Each row was made from one path, in order. Every step used is in the known rows, and no mark comes twice. Write each row's path.
Known rows:
firapa -> dumitu -> dofab: [ 17  18 -24 -40   3 -16 -31  -8 -32  43  25  -1  19  19  14  -4  59   5
  -5  -7   5 -33  13  -5  15]
vufod -> kapap -> rizor -> dofab -> dumitu -> firapa: [ 15  12 -49  -2  16 -31 -27 -37 -28  57   6  -4 -12 -24  -6 -19   9 -29
  49  18  36  -9  41  26  17]
soli -> lazef -> dofab: [-20  72  -8  -4  16   1  22  40  10 -26  -1  28   1   3   4 -54  -8  35
   8  41 -14 -64 -18  34  -7]
vegup -> vufod -> kapap -> rizor: [  9   0 -20  -6   6  -7  16  -9  -6  -1  44  30  20 -59 -50  -8 -10  30
  13 -34  37 -46  43  36 -22]
kapap -> rizor -> vegup -> vufod -> dofab: [  4 -18 -19  -5   0  11  40  -7  -4 -48   9 -27  -5 -32 -60   2  -6  54
 -32 -23  31 -11  14   2 -19]
dumitu -> firapa -> lazef -> dofab -> rizor: [  4  17 -39  -3 -14  21  36  37  -3  -8 -30  12   9   8  -1 -10  24  14
  42  -2 -28 -15 -17  34 -24]
dofab -> rizor: [ -9 -13   7  -7 -20  38   9  20   1  -6  -5  14   3  -6  -8  -2  24  27
  15 -12  -5 -34  -5  39 -15]
vegup -> vufod -> dofab -> dumitu: [ -3  18 -21  -1  -6  -4   2 -38  -3 -10 -10 -36   9 -28 -16   0   6  21
 -15  -2  29   7   6  -7  -1]
vufod -> kapap: [  0   1 -20 -35 -15   0  12  -5 -23  22  27  29  16 -16 -32   0  -4  10
  19   8  57 -79  29  32   5]
lazef -> dofab: [  5  51 -13 -15  -4  -6  30  50   3  -1  -5  14   5 -14  -9 -40 -11  26
  11  26  13 -50 -17  34  -4]
kapap -> rizor -> vegup -> vufod: [ 15 -20   1  -4  14  -5  24  -4  -2 -21  17 -10  -8 -27 -52   9  16  46
  -4 -27  19 -32  16  14 -23]
soli -> dumitu -> dofab -> vufod: [ 17   5  30 -11 -28  29 -17  31  -1  27  13 -18  25 -29 -29  29  33  23
 -48  -4  -2 -31  -4   1 -18]
vegup -> vufod -> kapap -> rizor -> dofab: [ 16 -11   0 -16  12  -6  44   7  -3 -14  23  -2 -15 -44 -56 -16 -28  29
  26 -12  24 -34  26  44  -4]
dumitu -> dofab -> rizor: [ 13 -18   2  -3 -29  27 -21  21  -7  20  -1  -8   6  -7  -4  -4  47  22
  -5 -28 -16 -26 -12  19 -10]
firapa -> dumitu -> dofab -> vufod -> kapap -> rizor: [ 15  -3 -28 -16  -4   9 -19  -2 -15  29  34  42  26 -58 -27  -3  17  17
 -11 -34  19 -20  36  22 -11]
rizor -> dofab -> vufod: [  5  -2  34 -27 -15  31  25  37  11  -3 -14  -7 -17 -28 -29  10 -10  44
 -18  15  -2 -21 -11  28 -10]
soli -> dumitu -> firapa -> lazef: [ -1  30 -21 -13  11 -14  38  -9 -36  15   8   6  34  43  -4  47  56   1
  38  17   8 -52  51  12 -18]
firapa -> dumitu -> dofab -> vufod: [ 16   7  -3 -38 -18  20 -28  14 -10  34   7   3  20 -15  -2  16  42  23
 -38 -11 -10 -11  -8  -7  -6]
vufod -> dofab -> dumitu: [-12  20 -15   7 -10  -3  -9 -28 -13   5 -18 -13   7 -17   3  -4  15  15
 -16  12  33   0  16   0  11]
rizor -> kapap: [-28  16   7 -21 -10 -20   2   8 -19  -1  25  20   1 -10 -59   2  31  14
  25  28  30 -51   6  25  24]
soli -> lazef -> dofab -> vufod -> kapap: [ -6  25 -19 -28 -21  29  15  26   6  -2   9  34  13 -38 -38 -19 -27  22
  -5  20  15 -62 -12  32 -14]
rizor -> vegup -> vufod -> kapap: [ 14 -32 -25 -40 -11  -1  25 -19 -18   0  25  -5   3 -17 -71  13  -5  16
  15  -8  56 -69  12  18  -8]
kapap -> rizor: [ -4  21   9  12  14  -8   4  14  -5   3  23  42  11 -37  -7 -12  15  41
   0 -18  15 -38  48  39 -15]
vufod -> dofab -> dumitu -> firapa: [  1  28 -56  -6   4 -21 -30 -40 -28  42  -6 -21   4  -5  10 -10  23 -15
  15  22  38  -3  29   0  12]
dumitu -> firapa -> lazef -> dofab -> vufod: [ 12  37 -22 -20 -14  13  33  47   3   5 -28  16  18 -16  -9   8  11  30
  -5  12 -18 -13 -13  14 -29]
dumitu -> dofab: [ 23  11   3 -17 -12 -17 -25  14 -20  44  16  -8  13   0   1  -3  47  25
 -24 -10  10 -49  11   3   6]
vegup -> vufod -> dofab -> rizor -> kapap: [-28 -16 -10 -15 -31  23  24   3   0 -44  13 -15  -3 -30 -87   2  14  20
  16  -2  10  -7 -26  18   4]
lazef -> dofab -> rizor -> vegup -> vufod -> kapap: [ 19 -33 -39 -31 -21  19  34   5  -4 -14   8  -9  -1 -29 -76  -7 -18  10
  24 -12  33 -49 -21  27 -15]

Write each row's path:
[  9 -14 -20 -23 -17  28 -24   3 -16  20   5   0  11   9   6  -4  57   7
   8 -26 -20 -12 -13  12  -1]
firapa -> dumitu -> dofab -> rizor
[  9  22 -33   6  24 -35  20 -25 -29  26 -19  11   4  18  16  23  49   6
  42   2  -8   0  53  13  -5]
kapap -> rizor -> dofab -> dumitu -> firapa -> lazef
[ 27 -44  -3 -15 -13  16   8   1  -2  -8   1 -41 -12  -5 -50  16  35  33
  -9 -33  -2 -23 -21   4 -20]
dumitu -> dofab -> rizor -> vegup -> vufod
[ -8 -51  -6  -4 -25  44  19  10 -13 -28 -24 -13 -23   3 -39   8  24  33
 -12  -6  16 -18  -7  16  -9]
vufod -> dofab -> rizor -> vegup
[  4  50 -19   9  -1 -21  -8   8  -1  21 -26   2   5 -20  10 -29  10   3
  13  25  14 -13 -12  19   9]
lazef -> dofab -> dumitu
[ 13 -49 -27 -35 -19  21  26 -15 -13  -6  16  -7   0 -20 -73  14  -2  13
  22 -18  40 -55  -2  24 -14]
dofab -> rizor -> vegup -> vufod -> kapap
[  7 -41  -5  -2  -7  12   3   8 -15   6   5  32 -11 -41 -53  12  12  31
 -14 -15  34 -38  30  28 -14]
dofab -> vufod -> kapap -> rizor -> vegup
[-12  51   9  -8  -7  34  14  52  25 -21 -13  25   5 -29 -10 -26 -11  49
 -27  27 -26 -37 -32  26 -24]
soli -> lazef -> dofab -> vufod
[  8  40 -13 -11 -13  20  37  47   3  -1 -18   5  25 -13 -24  19  10  17
  -2  20 -13 -20 -11  16 -32]
soli -> dumitu -> firapa -> lazef -> dofab -> vufod
[ 11  22 -34   6  23 -32 -28 -28 -24  52  -2 -10 -18 -17  10 -18  20 -18
  41  20  18   1  38  23  14]
kapap -> rizor -> dofab -> dumitu -> firapa
[  9  58 -40  -9   8 -17  53  31 -17   1  -8   4  25  20 -10  -1  19  -1
  40  30  -1 -42   7  20 -15]
soli -> dumitu -> firapa -> lazef -> dofab
[  4  27 -30 -21  10 -25  31  -8 -35  21  -4  21  22  40  14  33  54  17
  34   8   2 -44  47  10 -13]
dumitu -> firapa -> lazef
[ 10  56 -47 -17   6 -25  46  33 -16   6 -18  17  17  18   2 -12  18  14
  34  22  -4 -37   3  21 -13]
dumitu -> firapa -> lazef -> dofab
[  7  24 -52  -9   9 -27  28 -42 -28   7 -16 -16  23  23   2  35  46  10
  22  -3   5   0  35 -14 -15]
vegup -> vufod -> dofab -> dumitu -> firapa -> lazef
[ 15 -26 -12 -13  -8  21  34  20   9 -32 -12 -30 -16 -13 -55  -3   4  34
  10 -15   0 -23 -36  20 -25]
lazef -> dofab -> rizor -> vegup -> vufod
[ 14   0  -9   7  13 -19   3 -29  -3  12   0 -13 -12 -45 -29 -11  -8   6
  27  -6  22   2  21  26   7]
vegup -> vufod -> kapap -> rizor -> dofab -> dumitu
[ -2  10 -16 -26 -10  12  44  -6   0 -41  15 -31  13 -22 -43  -1 -14  48
 -25  -9  32 -25   5   2 -15]
vegup -> vufod -> dofab
[  5   5  21  -1  18  -6  33  25  -2 -10   8   7 -25 -28 -23 -19  -9  38
  16   3   7 -26  31  47   1]
kapap -> rizor -> dofab
[  2 -11  -9  -6   2  27  31  12  15 -47  -7 -21 -18  -2 -48 -12   7  39
   6  -5 -18 -33 -37  20 -27]
soli -> lazef -> dofab -> rizor -> vegup -> vufod
[  2  -5 -23  19   3  -6  -1 -38  -4 -15 -13 -27  -5 -38 -29   1  12  25
 -20 -16  28  21  16  -6  -6]
kapap -> rizor -> vegup -> vufod -> dofab -> dumitu
[ 10 -41   0 -16  -8  24  26   0   2 -26  -2 -28 -13  -5 -54  16  20  37
   5 -22   5 -30 -17  16 -24]
dofab -> rizor -> vegup -> vufod
[  7  25 -59 -11   4 -20 -21 -47 -21  29   1 -37   5 -15  -3  -7  16 -12
  15  10  34   2  21  -6   4]
vegup -> vufod -> dofab -> dumitu -> firapa
[  5   4  -4  13  10 -18  -5 -22 -12  23  -6   3 -15 -38 -16 -13   0   1
  25   6  27  -5  30  31  16]
vufod -> kapap -> rizor -> dofab -> dumitu
[  4  29 -38  -5  11 -34   8 -31 -35  35 -18  14  19  36  27  34  63   2
  37  10   2 -19  45   1  -6]
dofab -> dumitu -> firapa -> lazef
[ -2  64 -54   4  20 -29 -34 -19 -15  40  -7   2  -1   2  27 -39  20 -18
  37  44   6 -22   7  16   8]
soli -> lazef -> dofab -> dumitu -> firapa
[ 14  15 -49 -37 -23  11  27  21 -14  22  -3  26  24 -27 -38   6 -11   6
  15  10  23 -44   3  22 -18]
dumitu -> firapa -> lazef -> dofab -> vufod -> kapap
[  7 -19   1 -42 -25  27  24  16  -4  12   7  10  -3 -38 -55   6 -27  20
   0  12  36 -48   4  32  -2]
rizor -> dofab -> vufod -> kapap
[ 27 -54 -30 -33 -25  12   6 -14 -17   9  18 -20   2 -21 -71  12  12  10
   6 -30  33 -48  -7  12  -9]
dumitu -> dofab -> rizor -> vegup -> vufod -> kapap
[  0  31 -21 -16  10  -7  -5  -8 -29  36  35 -13  19  10 -14  11  29 -24
  37  33  38 -61  39  22  -3]
soli -> dumitu -> firapa
[  3  50 -21  10   3 -26  17   4  -7  11 -37  10  15   3  18  -4  28  10
  19  18  -3  -6  -1  10   0]
firapa -> lazef -> dofab -> dumitu
[  7  34   4 -19 -22  27  20  62  19  -2 -16  15   7 -42 -20 -14 -13  40
 -25  15  -3 -25 -29  24 -22]
lazef -> dofab -> vufod
